Every row comes from one small tree of marks. Brackets hold a mark, then the marks that hang from it, in alphabetical order. Every link used is in the known rows. Which tree was each row made from?
Known rows:
{M Q {R {E C}} U}: [ -7.9  23.4 -23.4  -8.6  32.2 -17.6   4.8 -14.7 -14.9  -7.5  -0.8  20.7
 -19.8   2.5  -1.4  -7.0  51.9 -12.0 -14.0  10.1 -21.6  -1.8 -15.5  -9.1
 -12.6]
{Q {N C M {R E}}}: [ -8.0 -49.8 -13.2 -25.8  36.5  11.4  19.8  18.3  20.6   1.3  -1.6  -1.2
 -15.7 -17.9   5.5  12.5   0.5  -7.3   0.6  15.6 -12.2  -5.8  15.2  13.0
 -17.1]
{Q {N {M U} {R {E C}}}}: [-26.1 -31.3 -25.2 -37.5  38.9  19.0  17.8  11.8  16.7  -3.4  -2.6  -7.9
 -15.4 -11.8  -8.4   9.5  14.7 -10.8 -11.6  14.9 -20.8  -9.8  10.3   2.7
 -36.6]
{R C E}: [ 13.8   3.9 -17.5 -13.6  21.4 -16.4   7.9 -15.2  -4.6  -6.4  16.3  17.5
   8.4   5.4   8.9   6.5 -20.4 -22.4  20.1  -6.8  -6.0  -4.8  -0.4  -4.4
   0.0]
{D E R}: [ 36.9  -0.6 -11.2 -36.7 -12.0  16.8   0.4  14.8  -1.4  -2.5  -7.6  -2.1
  -3.5  11.0  -1.4  -3.3  12.6  -2.2 -12.1 -25.8   9.7   8.0   1.2  26.2
   4.9]
{U {Q N}}: [ -3.2  16.9   2.0 -13.2   1.3   3.0  -0.6   4.6  -4.1   0.4   0.0  12.1
   6.2   1.8  -4.1   4.5 -24.4   5.3  15.1   4.4 -11.5  -0.7  -1.9 -26.7
   5.6]
{D {R C}}: [ 16.0  13.2 -11.0 -30.2   5.9  -5.4   7.1   4.1   0.1  -5.9   3.9  -1.4
   3.8   9.9   6.7  -5.4  -0.6 -10.9   8.6  -6.9  -0.7   6.3   0.5  14.7
  -0.5]
{Q N}: [-11.7  11.9  -3.7 -25.8  -4.8  19.1   1.2   2.3   4.2   4.4  -5.7 -10.7
   5.8   1.0 -10.1  -2.7   2.6   9.6   3.8  11.9  -9.3  -5.0  -5.2 -15.3
   6.7]
{R E}: [ 12.0  -2.5  -9.2  -1.5   8.1  -4.6   1.5  -9.5  -4.3   0.0   8.6  10.7
   3.4   5.2   1.0   2.2  -6.4 -10.1  11.7  -6.2  -0.2  -4.5  -1.3  -6.2
  -2.7]
{N C {M Q U} {R E}}: [ -1.2 -29.2 -17.1  18.3  50.5  -7.8  26.1   0.4  10.0  -1.3  -0.7  18.3
 -32.4 -28.4  19.6  22.0  35.6 -21.5 -13.3   8.4 -22.8   1.4   8.5  11.3
 -14.7]
{U M {Q N}}: [-17.8  14.5   4.1  -6.2  -1.5  -6.7  -1.4  26.6  -4.8  -3.3  -2.4  26.1
  -0.7  -0.5  -1.1  10.2 -32.5  -2.6  15.8  -7.2 -11.3  -1.2  -3.6 -37.2
  -6.1]
{N R}: [  0.5 -19.6   0.6   3.2   5.4   1.1   6.8   7.1  11.1  -1.4   0.1  -0.7
  -8.5   0.6   4.9  -5.3   0.0  -3.2   0.6   7.3   2.0  -0.9   8.2   9.5
  -7.9]
{M C {Q N} {R E} U}: [-17.1  52.6 -30.1 -15.0  25.1  -7.4  16.6 -22.4  -6.1   2.8   3.1  29.7
 -21.6 -10.7  -4.2 -13.8  61.3   3.4  -4.3  13.3 -31.2  -1.9 -35.0 -40.9
  11.4]
{Q {N {M U}}}: [-30.4  -1.8 -14.0 -17.1   9.9  23.0  12.3   8.1  13.0   3.3  -8.2 -12.7
 -10.0 -21.6  -6.4  13.3  23.4   3.5  -9.8  14.3 -18.0  -1.7  -1.7 -13.3
  -6.0]
{D C {R E}}: [ 44.7   1.1 -17.6 -41.9   2.2   6.8  10.1   9.4  -1.8  -7.4   1.0   0.9
  -3.8  10.8  -2.4   1.0 -11.6 -13.4  13.3 -22.0   6.4  -0.4   1.4  32.7
  -0.8]
{U {N M}}: [-17.2 -25.4  -4.5  16.1   7.2   0.8   3.0  29.3   9.3  -4.1   8.9  -7.9
  -8.1 -17.2   7.0  34.8 -13.6   5.9  -0.4  -7.3  -0.3   5.5   1.4  -5.0
 -16.7]
{Q {N C {M U} R}}: [-28.6 -31.6 -12.6  -9.4  33.6  23.3  24.4  22.6  24.7  -1.0  -7.5 -10.8
 -24.2 -32.4   2.8  11.5  29.0  -0.1 -16.3  19.8 -21.6  -1.5  11.6  13.8
 -20.7]
{Q {N C {M R U}}}: [-39.4 -10.9 -16.1 -15.6  26.1  11.1  16.1  18.8  13.9  -5.2  -8.6  -3.4
 -26.1 -30.6   0.9   4.1  52.8   6.3 -19.2  23.5 -20.6   2.2  -4.1   7.2
 -12.2]
{M {U {Q {N C}}}}: [ -8.7  19.7  -5.4   4.8  23.3  10.1  11.3   5.4  -4.0  -6.9   2.9  13.2
  -5.5 -19.3  -2.7   9.8   5.3   2.7   4.6   1.2 -27.3   0.3   0.4 -15.3
  -5.9]
{D C}: [ 20.2  -3.0  -4.9 -21.0   1.8   5.8   6.3  10.4   2.5  -6.1  -3.3  -2.6
  -5.4  -3.2  -1.7   6.9 -15.4  -5.4  -1.0 -11.2   2.9  -2.9  -0.2  25.6
   3.8]
{N C {M Q {R E} U}}: [-11.0  -8.5 -20.5  15.6  43.9 -19.5  17.1  -3.2  -1.9  -5.4  -2.4  26.5
 -34.2 -26.8  16.8  13.1  57.8 -14.1 -15.7  12.8 -22.2   5.1  -7.5   5.1
  -6.8]
{D C E R}: [ 55.0  -1.3 -15.9 -58.3 -10.5  23.2   7.6  24.6   1.0  -8.7 -12.0  -5.3
 -10.1   7.7  -2.6   2.5  -3.0  -7.0 -12.2 -36.5  12.9   5.0   1.8  51.5
   8.4]
{M C {Q N} U}: [-19.2  54.3 -16.8 -11.1  15.8   7.2  17.3 -15.2  -1.6   8.8  -4.2  11.4
 -14.3 -17.2  -6.6  -0.3  45.7  10.3 -12.7  10.1 -34.0  -0.7 -26.6 -38.1
  13.7]

Write each row's tree:
[  5.3  24.8 -23.2  12.8  32.9 -36.8  10.7 -16.1 -13.5 -19.2  24.0  47.7
  -7.5  -1.3  15.0  -1.0  -1.5 -26.6  23.8  -9.4 -14.8   2.9  -8.9 -15.3
  -6.5]
{M {R C E} {U Q}}
[-22.1   7.3   0.1  -5.8  17.6 -17.2  12.7  30.9   7.7  -3.1   3.6  36.5
 -17.0  -8.7   5.1   0.5 -23.0  -1.0   6.8  -7.6 -14.2  -0.9  -5.3 -33.4
 -15.0]
{U {M C} {Q {N R}}}
[ 11.4 -10.7 -11.6  49.6  42.3 -10.2  15.8  21.2  -2.6 -19.2  32.4  27.6
 -14.6 -19.8  14.5  27.1 -15.7 -12.8  23.4 -20.9 -16.8   2.9   8.8 -10.3
 -33.1]
{M {U {N C {R E}} Q}}
[-23.1  48.1 -18.9  32.3  18.0 -19.5  11.0   3.1  -6.1  -6.6  15.0  23.1
 -29.0 -20.0   7.2   6.4  56.1  12.8 -11.5  -2.5 -21.9   9.3 -33.8 -34.2
  -3.0]
{M C Q R {U N}}
[-17.1 -12.5  -7.8  26.6  39.7 -21.8  22.7  14.0  14.4  -5.4   9.1  30.6
 -30.0 -29.0  17.0  14.2   1.8  -8.5 -11.6  -8.8 -13.2   8.4   3.9  -4.8
 -25.0]
{N {M C {U Q}} R}
[ 27.1   9.9 -20.6 -31.3  14.2 -10.9   8.9  -5.2  -3.6  -5.9  12.0   9.7
   6.9  14.7   8.0  -2.5  -9.0 -20.3  20.6 -14.0  -1.6   1.6   0.5   8.4
  -2.3]
{D {R C E}}
[ -9.9  13.6 -23.3 -30.0  33.4  13.9  15.1  -9.7   1.0   1.4  -4.4   3.1
 -12.0   0.2 -10.5  -0.4  32.0  -8.6  -6.3  18.7 -32.5 -10.3  -4.7 -16.6
 -15.5]
{M {Q {N {R {E C}}}} U}
[ -2.4  -3.0   3.0  -7.6   8.2   4.3   5.9  11.3   7.6  -2.0   0.8  10.5
  -2.5   1.8  -0.3  -0.1 -25.5   0.9  14.4   9.4  -9.8  -1.0   6.0 -16.8
  -4.0]
{U {Q {N R}}}
[-23.9  48.0 -23.7 -21.4  16.4  -3.6  13.5 -16.3  -3.2  -2.5  -4.1  14.7
 -11.4  -5.3   1.7  -9.9  47.8  -4.4  -0.8  27.0 -31.5   0.7 -23.5 -26.7
  18.7]
{M {Q N} {R C} U}
[-11.4  18.7 -18.9 -49.3  21.7  -4.5  -0.7  -6.3  -9.8  -0.3  -8.0  11.9
  -8.8  12.6 -10.2  -8.5  32.5  -0.1  -6.4  24.1 -22.1  -7.5 -17.2 -19.1
  -1.4]
{M {Q N} {R {E C}}}
[ -7.0   6.1 -18.5 -27.2  24.1 -14.5  16.6   5.7   3.0   0.2   0.5  31.6
  -8.4   3.1  10.4   6.0 -10.5 -25.8  20.3   8.2 -22.8  -7.6  -7.4 -30.9
   3.4]
{U {M {Q {N {R C E}}}}}
[ -2.2  -7.0  -8.5  28.6  13.5 -18.0   6.9  26.5  -1.3  -5.0  14.3  29.4
 -17.0  -1.8  13.8  23.4 -10.8 -14.2  19.3 -12.2  -8.1  -0.6  -7.0 -31.5
 -16.8]
{U {M Q} {N {R E}}}
[ -5.7 -21.5  -1.0   3.2  30.1  -9.7   9.8   9.6   3.4   4.9 -12.5   6.1
 -22.2 -24.4  15.8  25.2  21.8  -4.6 -21.6  10.6 -15.5   5.8   4.2  13.0
   1.6]
{N C {M Q}}
[-21.4  23.5  -1.8 -17.0  -3.7   1.7   1.8  13.3  -3.1   6.5 -14.8  14.5
  -7.6  -2.2  -2.7   5.8  11.2   0.4  -0.5  10.4 -19.5  -2.4 -16.0 -37.7
  10.7]
{U {M {Q N}}}
[-14.4  42.0 -12.7  -7.5   3.9  19.1   9.4 -14.2  -3.5   6.8 -10.1   0.5
  -6.7  -9.2  -8.4   0.2  38.6   5.3  -6.3  17.8 -29.5  -1.8 -16.4 -33.1
  15.7]
{M {Q N} U}
[ -7.3  30.6 -18.2  -0.1  14.9  -6.6   6.4  -7.6  -9.0  -9.8  11.3  31.1
  -6.8   0.1  -3.0  -7.4  12.1  -4.6  20.1   4.5 -18.7  -1.1 -14.3 -35.2
  -1.5]
{M {R E} {U {Q N}}}
[-17.1 -23.4  -8.2  13.0  32.2   2.7  16.5  13.4   9.5  -2.9  -2.1  -1.7
 -21.0 -33.5   8.7  21.0  28.2  -6.2 -19.4   0.8 -14.7   3.9   8.3  18.8
 -19.8]
{N C {M U}}
[ -7.2 -36.7 -15.3  -3.3  41.0 -11.8   8.4  24.3   6.8  -4.6   8.0   3.8
 -20.8  -8.5  10.4  36.6  -4.7  -9.5  -8.1   1.7 -12.8  -1.0   5.2  -3.0
 -34.1]
{U {N {M Q} {R {E C}}}}
[-17.7 -32.8  -5.5  -4.3  29.0 -12.7  18.5  17.7  22.5   2.9   0.4   9.3
 -25.7 -21.5  12.6   5.0   4.7  -1.1 -18.7   1.9  -0.9   3.6   4.3  12.1
 -17.4]
{N {M C} R}
[  1.3 -10.5 -12.1 -24.2   9.6  15.1  10.6  -1.2  10.8   2.7   3.3   3.1
   0.2   5.6  -5.8  -6.8  -6.5  -3.3  17.0  13.6  -7.7  -9.9   2.6 -11.9
  -3.3]
{Q {N {R E}}}
[ -0.1  24.1 -28.6 -18.1  32.1   2.9  24.3 -22.5   3.9   0.1   7.4  19.1
  -6.1  -2.9   4.7   1.5  16.9 -20.7  15.8  17.5 -33.3  -7.3  -9.2 -25.6
   7.1]
{M {Q {N {R C E}}} U}
[-16.4 -23.9 -21.4  10.2  39.1 -12.6  15.8   7.2   5.1  -9.3   5.1  17.1
 -28.6 -26.5  12.4  10.2  43.7 -13.5  -9.6   4.2 -11.4   2.5   0.2  15.9
 -20.6]
{N C {M {R E} U}}
[-15.3   2.6 -10.7  14.4  18.5  -2.5  11.8  -5.1   3.0   4.0  -9.6   6.3
 -20.9 -23.0   9.6  19.5  34.9  -7.3 -19.5   8.9 -19.1   6.2  -5.4  -8.3
   1.5]
{N {M Q U}}
[-25.5   5.2   2.4  -5.2  15.8 -18.9   1.0  37.1  -4.7 -11.4  -2.9  34.3
 -17.5  -9.0   5.6   0.4  -0.1  -0.3   6.9   3.0 -14.1   2.8  -5.3 -16.8
 -10.3]
{U {M R} {Q {N C}}}
[ 28.0  -4.6 -13.1 -61.7   2.5  15.6  -3.4  22.4  -3.5  -6.6 -11.7 -10.4
  -4.7  15.5  -8.2  -3.1  11.9  -2.0 -27.2 -24.8   5.8   5.1   6.2  36.6
 -14.2]
{D {E C} R}
[-17.2  28.2 -15.1  28.4  16.6  -2.4  12.1  10.7   0.6  -7.5  22.9   8.7
 -12.1 -22.5  -0.3  17.3  18.6  11.2  -2.0 -19.7 -14.7   3.9 -19.3 -25.9
 -17.7]
{M C {U N}}
[ -1.3   8.8 -14.6 -22.3  27.3 -24.8  -2.5  -9.4 -13.8  -5.2  -2.6  20.1
 -14.0  11.7   0.2  -6.4  31.9  -8.6 -11.9  12.1 -12.4  -2.6 -12.3  -3.2
  -8.1]
{M Q {R {E C}}}
